Each row comes from the steps of one path. Every step used is in the known rows, and no mark comes twice. Write the path behind each row, first mark first.
Known rows
fugo > tato: [-0.28 -0.30 -0.28  0.41  2.17  0.32  1.16  0.79  0.79  0.70  0.12 -0.12
  0.13 -0.23  1.25 -2.05 -0.02 -0.45 -0.04]
somev > suvi: [ 0.10 -0.21 -0.33 -2.13  1.07  0.32  2.88  1.28  0.07 -0.38  0.02  0.47
 -0.27 -0.15  0.27 -1.16 -0.63  1.70  0.06]
refo > roze > tato: [ 0.53 -0.54 -0.29  3.28 -0.23  0.76 -0.31 -1.20  0.68  0.04 -1.12  0.41
  0.32 -0.05  2.55 -0.84 -0.51 -0.85 -0.20]
suvi > refo > roze > tato: [ 0.56 -0.42 -0.38  0.50 -0.04  0.68 -2.14 -2.05  0.09 -0.31 -0.40  0.69
 -0.26  0.63  1.74 -0.23 -0.57 -1.09  0.52]
roze > tato > suvi > somev: [ 2.17  0.74 -0.54  0.02  1.38  0.74  4.65  1.14  0.45  0.20 -0.26  0.78
  0.78 -0.79  1.53 -0.31 -1.16 -1.00 -0.33]
somev > suvi > dokalat > fugo > refo: [ 0.26  1.01  0.28 -3.33 -0.75 -0.94  0.02  1.06 -0.71  0.14  0.33 -0.23
 -0.60  0.26 -1.11  0.46  0.53  1.33  0.47]
refo > roze > tato > suvi: [ 0.98 -0.35 -0.56  2.84  0.39  0.56  0.46 -0.67  0.69 -0.31 -0.24  0.63
  0.40 -0.03  2.43 -0.68 -1.20 -0.77 -0.41]
dokalat > fugo: [-0.17 -0.18  0.20 -0.38 -0.68  0.13 -0.71  0.11  0.21  0.23 -0.23 -0.22
  0.21 -0.11 -2.26  1.04  0.65  0.54 -0.29]
refo > suvi: [-1.60 -1.04 -0.36  0.53  0.11  1.30  1.53  0.20  0.32 -0.69 -0.18  0.01
  0.25 -0.09 -1.83 -0.24 -0.46  0.84 -0.16]
refo > roze: [-0.95 -1.49  0.05  2.54  0.16  0.58 -0.73 -1.30  0.62 -0.39 -0.68 -0.15
  0.06 -0.13  1.79 -1.14 -0.52  0.20 -0.16]
somev > suvi > dokalat > fugo: [ 0.42  1.10  0.18 -2.99 -0.59 -0.50  1.58  1.01 -0.37  0.10  0.19 -0.38
 -0.29  0.24 -1.34  0.67  0.57  1.30  0.57]
dokalat > suvi > refo: [-1.05 -0.82  0.17 -1.48 -0.64  0.81  0.74 -0.08 -0.49 -0.64 -0.11  0.61
 -0.45  0.93 -1.15  0.09  0.33  0.79  0.38]
tato > roze: [-2.62 -0.62  0.42  2.83  1.79  0.14  1.74 -0.46  0.11 -0.42 -0.39 -0.49
  0.21 -0.73  2.08 -1.40  0.45  0.49  0.01]
roze > tato: [ 1.13  1.10 -0.04  0.79 -0.01  1.08  2.35  0.14  0.40  0.74 -1.28  0.91
  0.47 -0.25  1.68 -0.75 -0.23 -0.77 -0.32]
refo > suvi > dokalat: [-1.66  0.23  0.20  0.12 -0.77  1.00  1.66 -0.19 -0.08 -0.24 -0.26 -0.53
  0.20  0.17 -1.59  0.07  0.23  0.52  0.41]
fugo > refo: [-1.24 -0.59  0.62 -0.77  0.13 -0.08 -1.55  0.09 -0.35  0.25 -0.39  0.49
 -0.47 -0.30  1.18 -1.48 -0.22  0.52 -0.53]
suvi > refo > roze: [-0.66 -1.35 -0.08 -0.12  0.37  0.46 -2.61 -2.11  0.05 -0.70  0.00  0.20
 -0.47  0.60  1.21 -0.55 -0.50 -0.26  0.58]
dokalat > fugo > refo: [-0.51 -0.53  0.33 -0.97 -1.01 -0.70 -3.22  0.19 -0.32  0.29 -0.12 -0.05
 -0.31 -0.11 -1.87  0.82  0.69  0.50 -0.47]
noba > somev > suvi > refo: [ 0.90 -0.50  0.18 -1.49  1.43  0.03  5.67  0.68 -0.78 -0.66 -0.61  0.02
 -0.37 -0.55 -0.47 -0.29  0.10  0.71  0.15]
fugo > refo > roze > tato: [-0.12 -0.81  0.14  1.70 -0.44 -0.10 -3.38 -0.88 -0.10  0.19 -0.76  0.74
 -0.32 -0.08  2.50 -1.25 -0.47 -0.56 -0.40]
noba > somev: [-0.01 -0.53  0.86  1.52  1.02  0.45  6.13  0.33 -0.24  0.09 -1.59 -0.38
  0.32 -1.18  0.16 -0.66  0.52  0.17 -0.57]

Write each row's path
[ 1.42 -0.74 -0.64  2.57  0.87  0.57  1.52 -0.37  0.74 -0.40 -0.27  0.33
  0.56 -0.52  2.50 -0.45 -1.30 -0.99 -0.18] -> refo > roze > tato > suvi > somev
[-0.08  1.42  0.55 -0.73 -0.50 -0.51 -0.36  0.13  0.07  1.15  0.07 -1.01
  0.10  0.25 -0.86  0.53  1.48 -0.54  0.51] -> suvi > dokalat > fugo > tato
[ 0.23  1.19  0.74  0.17 -2.26 -0.71 -3.01 -0.90 -0.48  0.89 -0.57 -0.47
 -0.13  0.33  0.00  1.05  1.25 -0.78  0.26] -> suvi > dokalat > fugo > refo > roze > tato
[ 0.06 -0.91 -0.43 -0.60  1.47  0.24 -0.30 -0.87  0.13 -1.11  1.25  0.60
 -0.23  0.43  0.91 -0.40 -1.49  0.00  0.00] -> tato > suvi > refo > roze
[ 0.08  1.25  0.31 -2.69  0.22  0.04  3.12  0.99 -0.31  0.05 -0.07 -0.09
 -0.30  0.11  0.52 -0.77  0.02  1.32  0.54] -> somev > suvi > dokalat
[ 1.89  1.16 -0.54 -0.96  0.94  0.69  1.85 -0.02  0.08  0.01  0.20  1.37
  0.23  0.31  1.26 -0.14 -1.15 -1.01 -0.16] -> roze > tato > suvi > refo
[ 1.14 -0.97 -0.38  0.37 -0.51 -0.80 -2.85  0.16 -0.06 -0.11  0.34  0.01
  0.03 -0.40 -0.74  1.24 -0.16 -0.47 -0.34] -> dokalat > fugo > refo > roze > tato > suvi > somev
[ 0.71  1.14 -0.20 -2.78  0.24 -0.75  1.29  1.43 -0.13  0.39  0.66 -0.50
 -0.28  0.31 -1.13  0.15  0.59  0.82  0.67] -> somev > suvi > dokalat > fugo > tato
[ 0.23  0.18  0.29  1.10 -0.48 -0.50 -2.40 -0.68 -0.32  0.18 -0.19  0.48
 -0.29  0.13  2.75 -0.95 -0.57 -0.72 -0.31] -> fugo > refo > roze > tato > suvi > dokalat
[ 1.25  0.53 -0.31  2.22 -0.75 -0.05 -0.54 -0.86  0.39 -0.01 -0.09  0.05
  0.41  0.26  1.14  0.68 -0.30 -1.02 -0.11] -> refo > roze > tato > suvi > dokalat > fugo
[ 0.66 -0.86 -0.95 -0.30  1.19 -0.69 -2.88  0.01  0.47 -0.20  1.64 -0.28
 -0.06  0.51 -1.56  0.87 -0.12 -0.62  0.08] -> dokalat > fugo > tato > suvi > refo > roze
[-1.04  1.16  0.57  0.73  0.07 -0.80 -0.35 -0.14 -0.05  0.84  0.26 -1.38
  0.15 -0.01 -0.27  0.43  1.86 -0.56  0.65] -> suvi > dokalat > fugo > tato > roze
[ 1.17  1.00 -0.05 -1.62 -1.29 -0.93 -1.20  0.47 -0.52  0.15  0.03 -0.01
 -0.47  0.43 -0.17  0.59  0.37  0.47  0.49] -> somev > suvi > dokalat > fugo > refo > roze > tato
[-0.02  1.19  0.54 -1.81 -0.24 -0.81 -0.05  0.51 -0.41  0.15  0.95 -0.14
 -0.03  0.16 -0.78  0.57  0.03  0.27 -0.28] -> tato > suvi > dokalat > fugo > refo
[ 0.98  0.50 -0.19  2.47 -0.09  0.31  0.62 -0.94  0.44  0.02 -0.33  0.30
  0.40  0.18  2.76 -0.43 -0.68 -0.99 -0.08] -> refo > roze > tato > suvi > dokalat
[-0.88 -1.69 -0.58  0.28  0.73  1.35  3.14  0.74  0.38 -0.79 -0.25 -0.43
  0.46 -0.88 -1.89  0.23 -0.52  0.52  0.21] -> refo > suvi > somev
[-1.09 -1.01 -0.11 -0.75 -1.28 -0.34 -3.35  0.32 -0.31 -0.24  0.27 -0.10
 -0.25  0.07 -3.54  1.45  0.49  0.74 -0.41] -> dokalat > fugo > refo > suvi
[-0.10  0.49  0.35 -0.46 -0.39 -0.94 -1.38 -0.13 -0.27 -0.16  1.02 -0.30
 -0.09  0.25 -0.22  0.60 -0.14  0.14 -0.20] -> tato > suvi > dokalat > fugo > refo > roze
[ 0.57 -0.21 -0.66 -0.45  1.33 -0.58 -0.33  1.26  0.62  0.29  1.28 -0.27
  0.28  0.02 -1.95  0.56  0.10 -0.12 -0.33] -> dokalat > fugo > tato > suvi
[-0.70 -1.38  0.17  0.58 -1.22 -0.78 -4.83 -0.66 -0.15 -0.07  0.01 -0.24
 -0.32  0.00 -1.19  0.83  0.46  0.28 -0.41] -> dokalat > fugo > refo > roze
[-2.05 -0.07 -0.21  1.54 -0.10 -0.01 -0.01  0.08 -0.01 -0.22  0.60 -1.34
  0.25  0.15 -2.52  0.98  1.19  0.02  0.60] -> refo > suvi > dokalat > fugo > tato > roze
[ 0.24 -0.65 -0.13  1.51  0.09 -0.29 -2.55 -0.45 -0.06 -0.18 -0.08  0.89
 -0.25 -0.05  2.49 -1.16 -1.04 -0.53 -0.63] -> fugo > refo > roze > tato > suvi
[ 1.75  2.13  0.14 -0.67 -0.66 -0.31  0.67  0.54 -0.29  0.72  0.06  0.63
  0.26  0.15  0.50  0.59 -0.06 -0.97 -0.37] -> roze > tato > suvi > dokalat > fugo > refo
[ 0.19  1.30  0.37 -1.36 -0.07 -0.37  1.68  0.39 -0.06  0.08  0.85 -0.28
  0.27  0.09 -0.93  0.83  0.05  0.26 -0.13] -> tato > suvi > dokalat > fugo
[-0.99  0.13 -0.27  0.12 -0.69  0.32 -0.17  0.33  0.11  0.12  0.45 -0.98
  0.21  0.36 -3.25  1.13  0.97  0.05  0.50] -> refo > suvi > dokalat > fugo > tato
[-0.68  1.19  1.12 -1.52 -1.79 -0.78 -2.03 -0.30 -0.67  0.85 -0.27 -0.66
 -0.25  0.13 -0.97  0.88  1.40  0.09  0.15] -> suvi > dokalat > fugo > refo
[-1.22 -1.74 -0.17 -0.58  0.31  0.34 -0.27  0.68 -0.31 -0.51 -0.06  0.06
 -0.21 -0.77 -1.04 -0.47 -0.49  0.54 -0.10] -> fugo > refo > suvi > somev
